Each row was made from one walk, in order. Every step used is in the known rows, and no mark comes twice. Write each row's walk.
In the rows, zero is written as 128.
Known rows:
sevod-vekos: [135 121 124 108 147 141 101 126 140 115 118 101 126 136 144 145  95 150
 153 146 161 125 101 143 127 179 140 124 109 116 141 144 120 119  88 107
 129 135 127]
nakod-fizov: [137 130 118 131 105 159  85 128 152 142 139 125 144 139 115 142 104 151
 132 146 128 142 101 127 117 171 132  98 112 116 131 123 148 112  98 114
 129 115 107]
sevod-vekos-dobizu: [148 118 123 123 150 134  83 125 161 133 118 123 122 144 140 157  81 153
 153 142 166 168  90 119 141 188 139  97 106 122 144 163 153 140 107  93
 115 124 112]
nizag-voro-giga-sevod-vekos: [151 141  94 124 165 132 105 160 184 102 164 139 113 129 138 152  97 170
 150 188 165 139 132 145 100 185 125 129 165 130 144 175 102 116  76 117
 137  97 131]
sero-sofo-voro-giga: [109  99 127 123 141 106 115 131 153 113 146 134 136 143 158 129  74 183
 136 154 133 111 133 161  87 156 144 161 138 131 136 187 151  79  88 136
 153 150 150]
fizov-nakod-nizag-voro-giga-sevod: [179 149  62 162 116 121 112 170 127 137 159 165 140 112 107 133 116 187
 142 154 104 119 121 148  68 181  98 150 182 118 109 160 136 114  71 119
 116 122 135]
dobizu-mamu-leru: [159 126 122 108 122  96  88  99 154 140 132 115 144 141 147 150 109 166
 175 117 178 131 126 168 117 190 144 115 122 182 124 159 153 133  92  95
  82 122 115]
nizag-voro-sofo: [119 109 106 128 118 142 120 114 129 122 163 140 115 134 113 122  99 169
 134 149 164 108 157 155 100 166 147 117 161 107 125 165 159 121  98 102
 142 108 124]
dobizu-vekos-sevod-lepur: [170 129  99 146 140 134 124 134 137 126 150 100 134 153 172 176  81 162
 166 127 165 163  97 164 133 173 132  99 152 167 152 207 154 120  52 137
 116 138 135]
likaz-sofo: [111 110 116 134 121 148 101 109 122 138 144 116 134 133 132 145 105 168
 149 121 156 118 129 146 136 149 145 107 127  86 132 150 140 147  87  86
 159 142 131]
lepur-sevod-giga-voro-nizag: [192  90  97 110 103 146 105 175 153 146 141 116 149 127 128 170  99 128
  92 178 186 180 165 189  89 161 153 136 158 123 160 182 160 117  82 122
 141 139 164]
leru-mamu-dobizu: [145 126  77 126 146  99  83 109 166 167 124 124 161 112 109 146  94 133
 141 128 175 141 120 147 121 177 120  93 112 145 128 148 156 144 103  92
 111 131 128]
voro-giga: [141 128 122 120 146  94 110 135 145 128 127 147 140 109 127 119 123 156
 132 148 138 142 138 133 111 156 132 135 137 132 151 166 150 119  87 121
 135 115 140]
lepur-sevod: [147 103 119 103 103  99 104 144 151 134 134 132 134 124 141 149 108 162
 122 167 158 160 135 140 100 160 125 111 150 112 152 152 173 113 106 114
 127 130 152]
nizag-voro-giga-sevod-vekos-dobizu-mamu: [196 141  93 132 151 115  77 149 224 132 158 156 112 127 136 156  82 189
 164 163 175 191 141 132 113 207 122  96 145 167 142 203 140 147  94  97
  95  72 101]
leru-mamu-dobizu-vekos: [176 135  82 117 141  91  68 122 166 150 129  97 153 112 123 171  84 116
 167 114 180 128 107 164 138 207 111  79 112 166 122 168 150 150  83 106
 101 133 123]
dobizu-vekos-sevod: [178 114 112 128 121 108  98 144 142 113 161 120 113 143 155 175 104 149
 175 130 147 149 103 145 129 168 125  94 172 147 139 197 155 107  76 118
 106 136 139]
lepur-sevod-vekos-dobizu-mamu-mupa: [169 104 109 111 120  80  62 145 200 159 129 112 138 128 172 156  78 185
 170 164 194 205 116 141 110 219 125  72 102 167 144 162 225 164 114 105
  79  98 129]
vekos-dobizu: [151 107 115 130 132 118  95 121 157 152 127 154 129 144 136 149  93 149
 141 132 143 162 113 119 132 169 127  96 128 120 134 168 173 141 119  90
 127 118 117]
vekos-sevod-lepur: [141 122  91 156 140 145 137 120 139 141 143 128 147 152 157 158  91 181
 144 133 159 176 114 147 111 150 143 116 153 152 155 182 158 117  69 121
 132 135 142]
nizag-voro-giga-sevod: [153 131  92 134 145 114 111 156 180 113 169 174 123 131 130 145 114 168
 137 175 139 131 152 145  87 168 119 127 185 130 134 174 121 116  88 116
 148  93 137]
leru-mamu-dobizu-vekos-sevod: [190 127  73 132 140  84  71 129 166 150 149 107 142 118 132 186  86 137
 175 122 183 170 103 161 131 178 118  64 160 172 134 190 173 132  77 101
  81 140 135]
nakod-nizag-voro-sofo-sero: [139  91  76 158  83 133 109 106 106 112 154 158 119 132 111 120 119 168
 130 134 131 113 132 167  77 168 152  96 146  61 113 123 189  98  94 116
 133 147 104]
giga-sevod-vekos: [135 116 105 117 149 147  93 139 162 116 148 117 115 132 143 174 105 176
 133 164 166 129  95 153 120 169 128 126 147 120 134 145 111 123  93 101
 129 124 144]
dobizu-vekos: [161 121 121 106 123 116  90 141 130 114 132 102 124 140 145 160  98 130
 166 123 145 108 101 157 137 187 124 103 129 138 126 169 135 128  86 119
 121 126 129]
lepur-sevod-giga-voro: [173 102  74  92  97 154 106 166 149 146 134 113 140 127 152 176  86 132
 111 180 189 182 143 169 100 180 131 138 138 132 170 173 149 116  89 133
 134 133 159]
likaz-sofo-sero: [106  85 111 124  93 132 111  77 123 113 132 137 120 127 127 145 132 164
 151 113 153 116 111 157 119 165 151  97 108  67 126 128 154 125 101  93
 145 153 111]
giga-voro-sofo-sero: [126  60  85 120  81 140 116 100 128 106 156 140 117  99 113 148 134 165
 111 135 174 124 134 197  88 187 148 136 132  84 135 143 166 100 125 102
 134 128 124]
forot-fizov-nakod-nizag-voro-giga-sevod: [183 153  63 157 115 126 102 146 138 141 160 155 134 132 102 124  98 196
 157 148 105 143 116 140  83 181  92 128 173 109 120 156 148 115  75  94
 130 116 118]
sero-sofo: [121 101 138 134 132 143 106 118 140 124 163 105 125 157 156 142  95 165
 129 127 148 109  95 146 127 149 132 148 126 128 129 166 153 106  84 108
 134 162 137]
nakod-fizov-forot: [154 130 133 105  97 151  72 137 164 154 146 119 143 112 115 152 113 146
 121 152 141 139  78 124 106 195 153 114  98 104 119 113 159  89 111  83
 130 117 104]
mupa-mamu-dobizu-vekos-sevod-giga: [197 154  51 119 117 126  79 155 139 160 160  80 129 150 166 189  97 132
 159 143 204 187  68 148 142 189 136  77 154 183 172 193 184 153  60 125
 104 115 136]
nizag-voro-sofo-likaz: [114  98 122  98 114 140 135  98 117 119 155 153  97 132 119 109 101 176
 132 153 152  99 174 175  84 182 187 133 144  82 137 152 148  93 121  93
 128 115 107]
nakod-nizag-voro-giga-sevod: [172 133  64 171 142 117  91 165 158 133 171 182 136 125 126 138 107 171
 131 177 116 138 141 146  80 159 115 119 197 108 120 152 137 118  74 123
 149 121 133]
leru-mamu-dobizu-vekos-sevod-giga: [197 140  51 122 148 118  90 132 155 171 130  92 142 139 136 190  70 120
 167 134 199 184  99 153 139 186 132  66 137 189 155 204 171 139  49 120
  86 152 141]
sero-sofo-voro: [102  80 122 122 117 134 107 124 147 114 144 117 130 168 157 149  64 172
 138 138 135  86 117 170  97 155 144 155 129 124 120 169 142  81 108 116
 157 160 145]
fizov-nakod-nizag: [161 130  89 145 102 134 109 139  85 153 114 124 152 116 113 128 110 164
 138 107 107 113  92 140  92 175 116 145 125 108 114 133 155 118  86 109
 109 160 126]
fizov-nakod-nizag-voro-giga-sevod-vekos: [180 158  72 152 139 139 107 177 133 127 151 131 132 109 114 139 107 191
 148 165 131 129  99 145  78 200 109 150 163 113 117 154 119 108  57 117
 108 127 126]
sevod-vekos-dobizu-mamu: [177 119 120 118 129 124  71 114 177 148 113 116 125 134 141 153  80 164
 172 119 174 182 107 127 142 202 137  94  86 157 144 179 156 148 110  89
  86 109  97]
mupa-mamu: [135 128  95 110  96 130  99 131 134 139 139 113 134 122 150 131 120 159
 117 133 161 144 102 132 127 169 141 123 123 124 154 145 152 146 101 103
 136 107 133]

Which walk is each row?
[129  84  86 126 114 155 102 125 130 128 166 127 128 100 117 144 104 168
 109 146 181 125 153 188 110 172 138 149 155 107 141 172 151 123 109  92
 140 122 140]
giga-voro-sofo
[ 89  89  98 123 109 138 103 114 133 122 126 134 134 138 137 156  75 177
 163 130 151  94 150 170 105 161 159 111 140  84 119 157 128 120 107  96
 178 143 136]
likaz-sofo-voro
[147 112  96 121 116  94  83 119 159 146 128 120 150 125 149 132 103 178
 168 124 152 120 130 160 107 193 130 113  99 181 120 147 183 158 106 115
 111 100 136]
dobizu-mamu-mupa
[176 125 125 121 124  88  74 102 173 158 128 141 137 149 149 159  91 166
 186 110 176 171 119 142 136 203 140  90 122 187 127 175 182 150 108  70
  73 112  99]
vekos-dobizu-mamu-leru
[137  88  82  90 113 181 132 109 101 145 135 129 108 119 128 138  90 158
 103 158 181 133 163 201  99 189 197 167 119 100 166 169 140 103 107 106
 131 138 129]
sevod-giga-voro-sofo-likaz
[118 106  90 143 157 124  76 141 187 128 147 162 119 127 140 175  66 209
 154 173 175 168 132 152 115 181 144  97 164  93 134 188 138 139  92  85
 160 118 138]
likaz-sofo-voro-giga-sevod-vekos-dobizu
[225 106  87 131 119 159 100 166 140 131 163 101 132 148 137 203  90 123
 145 144 176 167 132 196 124 166 159 120 182 155 147 225 144 113  56 124
 125 148 152]
dobizu-vekos-sevod-giga-voro-nizag
[179 111 113 126 110 107  77 114 171 162 121 145 131 135 132 144  90 165
 159 109 149 178 130 129 128 181 131  91 109 157 136 181 177 154 119  90
  95 101 105]
vekos-dobizu-mamu
[164 128 109 136 174 109  85 149 189 138 147 158 118 123 136 162 104 180
 129 176 162 193 102 122 125 177 121 107 151 130 155 185 152 138  92  96
 118 100 135]
voro-giga-sevod-vekos-dobizu
[144 100  68 115 116 187 120 126 112 147 144 118 128 119 120 151  89 155
 100 156 200 141 147 188 116 177 161 154 139 126 158 178 155 127  80 113
 145 130 148]
sevod-giga-voro-sofo
[146 130 116 102 102 134 127 102 113 140 117 107 126 143 104 122 101 173
 162 105 130 127  90 134 121 189 111 135 105 121 140 154 152 115 100  76
 117 118 122]
forot-fizov-nakod
[175 126  86 141 165  81  58 147 216 158 150 147 132 109 156 154  97 206
 155 169 176 191 118 143 112 209 126  98 127 190 136 181 193 175  94 104
  99  80 134]
voro-giga-sevod-vekos-dobizu-mamu-mupa
[214 119  27 122 133 140  75 145 164 163 146  93 150 126 143 212  57 112
 166 142 216 190 106 186 134 200 126  92 143 189 158 218 149 134  65 119
  89 147 141]
leru-mamu-dobizu-vekos-sevod-giga-voro
[146 147  69 157 159 147 140 145 175 126 162 156 142 135 143 147  93 181
 132 170 157 149 149 155  89 178 121 131 162 153 144 186 120 129  65 137
 157  88 132]
nizag-voro-giga-sevod-lepur
[149 133 112 123 139 109 119 144 155 116 142 156 132 128 128 118 105 146
 154 156 134 130 154 135  94 177 129 125 148 128 141 174 135 110  90 126
 139 103 123]
nizag-voro-giga
[159 112 105 128 140 104  63 121 185 158 119 112 136 135 160 148  79 174
 185 131 177 163 104 139 132 218 141  83  80 175 126 158 194 171 113 101
  93  96 114]
sevod-vekos-dobizu-mamu-mupa
[114  91 107 136 146 106 107 147 177 116 176 153 125 141 153 155  82 205
 117 172 136 108 127 170  83 147 134 163 176 135 131 189 142  85  86 125
 153 137 169]
sero-sofo-voro-giga-sevod
[138 138  81 154 170 131 132 140 161 142 150 147 150 120 146 144 110 190
 109 163 155 164 131 151 105 161 120 139 155 156 157 177 135 132  55 132
 152 102 151]
voro-giga-sevod-lepur
[187 102  67 126 111 169 106 148 117 137 177 103 109 133 145 191  83 156
 138 153 202 170 128 193 126 182 152 120 184 148 164 228 171 111  55 121
 110 140 151]
dobizu-vekos-sevod-giga-voro-sofo
[135 141 108 109 113 109  90 114 133 138 149 104 139 137 165 148 124 160
 147 133 184 137  92 149 135 186 153 122 132 148 147 139 161 147  92  88
 110 118 125]
mupa-mamu-leru
[155  93  59 136 114 171 124 132 121 151 166 131 119 129 128 169  92 168
 107 160 200 179 143 180 103 153 162 139 182 130 170 207 178 110  69 104
 125 139 160]
vekos-sevod-giga-voro-sofo
[180  98  62 125 112 173 111 147 139 145 144 125 128 145 146 186  82 144
 136 153 172 180 123 162 111 161 147 134 161 145 169 201 143 114  86 116
 124 144 157]
vekos-sevod-giga-voro
[157 129  82 158 114 144  91 142 128 131 141 142 140 157 133 133  88 137
 158 139 110 113 130 141  98 163 127 107 150  98 116 137 135 120  95 120
 140 140 111]
nakod-nizag-voro
[116  86 103 119  89 127 134  91 127 102 152 158 103 135 111 123 122 158
 141 135 157 107 139 169  83 182 150 103 137  86 123 145 171  95 109 112
 132 119 109]
nizag-voro-sofo-sero
[172 139  74 156 157 126  97 136 156 143 164  91 152 151 161 190  88 141
 178 129 178 165  83 170 129 186 121  74 151 185 141 199 172 131  60 129
 118 129 127]
mamu-dobizu-vekos-sevod-lepur
[105 108  88 160 163 143 130 133 175 125 169 139 144 150 171 153  63 217
 113 172 152 126 121 182  84 160 134 167 155 159 142 199 140  97  58 145
 167 140 163]
sero-sofo-voro-giga-sevod-lepur
[166 149  81 116 110 109  58 150 155 142 159  79 136 123 160 162 119 126
 158 125 184 134  70 159 145 210 119  84 120 155 139 156 164 164  95 112
 121 101 113]
mupa-mamu-dobizu-vekos
[159 123 105  94 110 129 120 148 139 155 118 123 135 143 145 157  91 142
 120 174 174 183 130 137 103 159 136 115 134 136 167 162 172 119  75 137
 124 137 159]
lepur-sevod-giga
[181 125  95 134 141  91  71 147 158 131 169 111 130 139 148 190 108 133
 184 135 166 148  85 160 125 173 116  68 172 162 130 192 176 124  85 112
 102 132 130]
mamu-dobizu-vekos-sevod
[159  67  60 128  83 163 133 108 116 130 157 139 104 123 123 173 118 168
 117 155 191 177 123 190  90 166 167 125 162 110 164 184 185  89  85 119
 113 148 142]
vekos-sevod-giga-voro-sofo-sero
[179 112  98 129 134 131  66 134 203 147 140 133 111 133 141 175  85 191
 153 142 178 182 103 138 133 192 122  91 127 163 133 176 147 158 106  83
  89  99 113]
giga-sevod-vekos-dobizu-mamu
[180 127 108 122 152 111  58 118 197 148 149 125 121 150 157 188  91 192
 172 145 201 176  92 159 137 212 136  90 134 183 127 176 152 155  94  66
  66 108 109]
giga-sevod-vekos-dobizu-mamu-leru
[122  70 106  97 105 152 117 109 118 128 159 138 107  97 129 134 110 178
 105 150 169 117 166 206  91 186 180 161 140  78 153 155 142 100 136  88
 132 127 125]
giga-voro-sofo-likaz
[148 111 103 132 156 136  79 141 182 138 151 141 112 143 143 181  91 176
 134 163 165 171  88 126 133 179 125  97 145 120 134 163 142 147 103  80
 118 113 125]
giga-sevod-vekos-dobizu
[163 107  71 105 117 183 109 141 135 138 122 111 140 138 140 166  85 118
 127 147 166 144 128 171 119 182 144 151 115 142 154 175 117 127  92 126
 139 135 145]
sevod-giga-voro
[105  84 119 137 117 130 100 116 141 132 135 133 144 141 110 147  91 172
 145 125 151  96 171 186  99 139 180 110 156  76 108 165 139 125  97  89
 190 145 138]
likaz-sofo-voro-nizag
[189 128 104 135 155 104  68 142 209 145 143 145 120 108 138 155  98 195
 141 153 176 205 120 135 124 193 126 102 135 173 150 196 155 154  88  98
  92  84 119]
voro-giga-sevod-vekos-dobizu-mamu
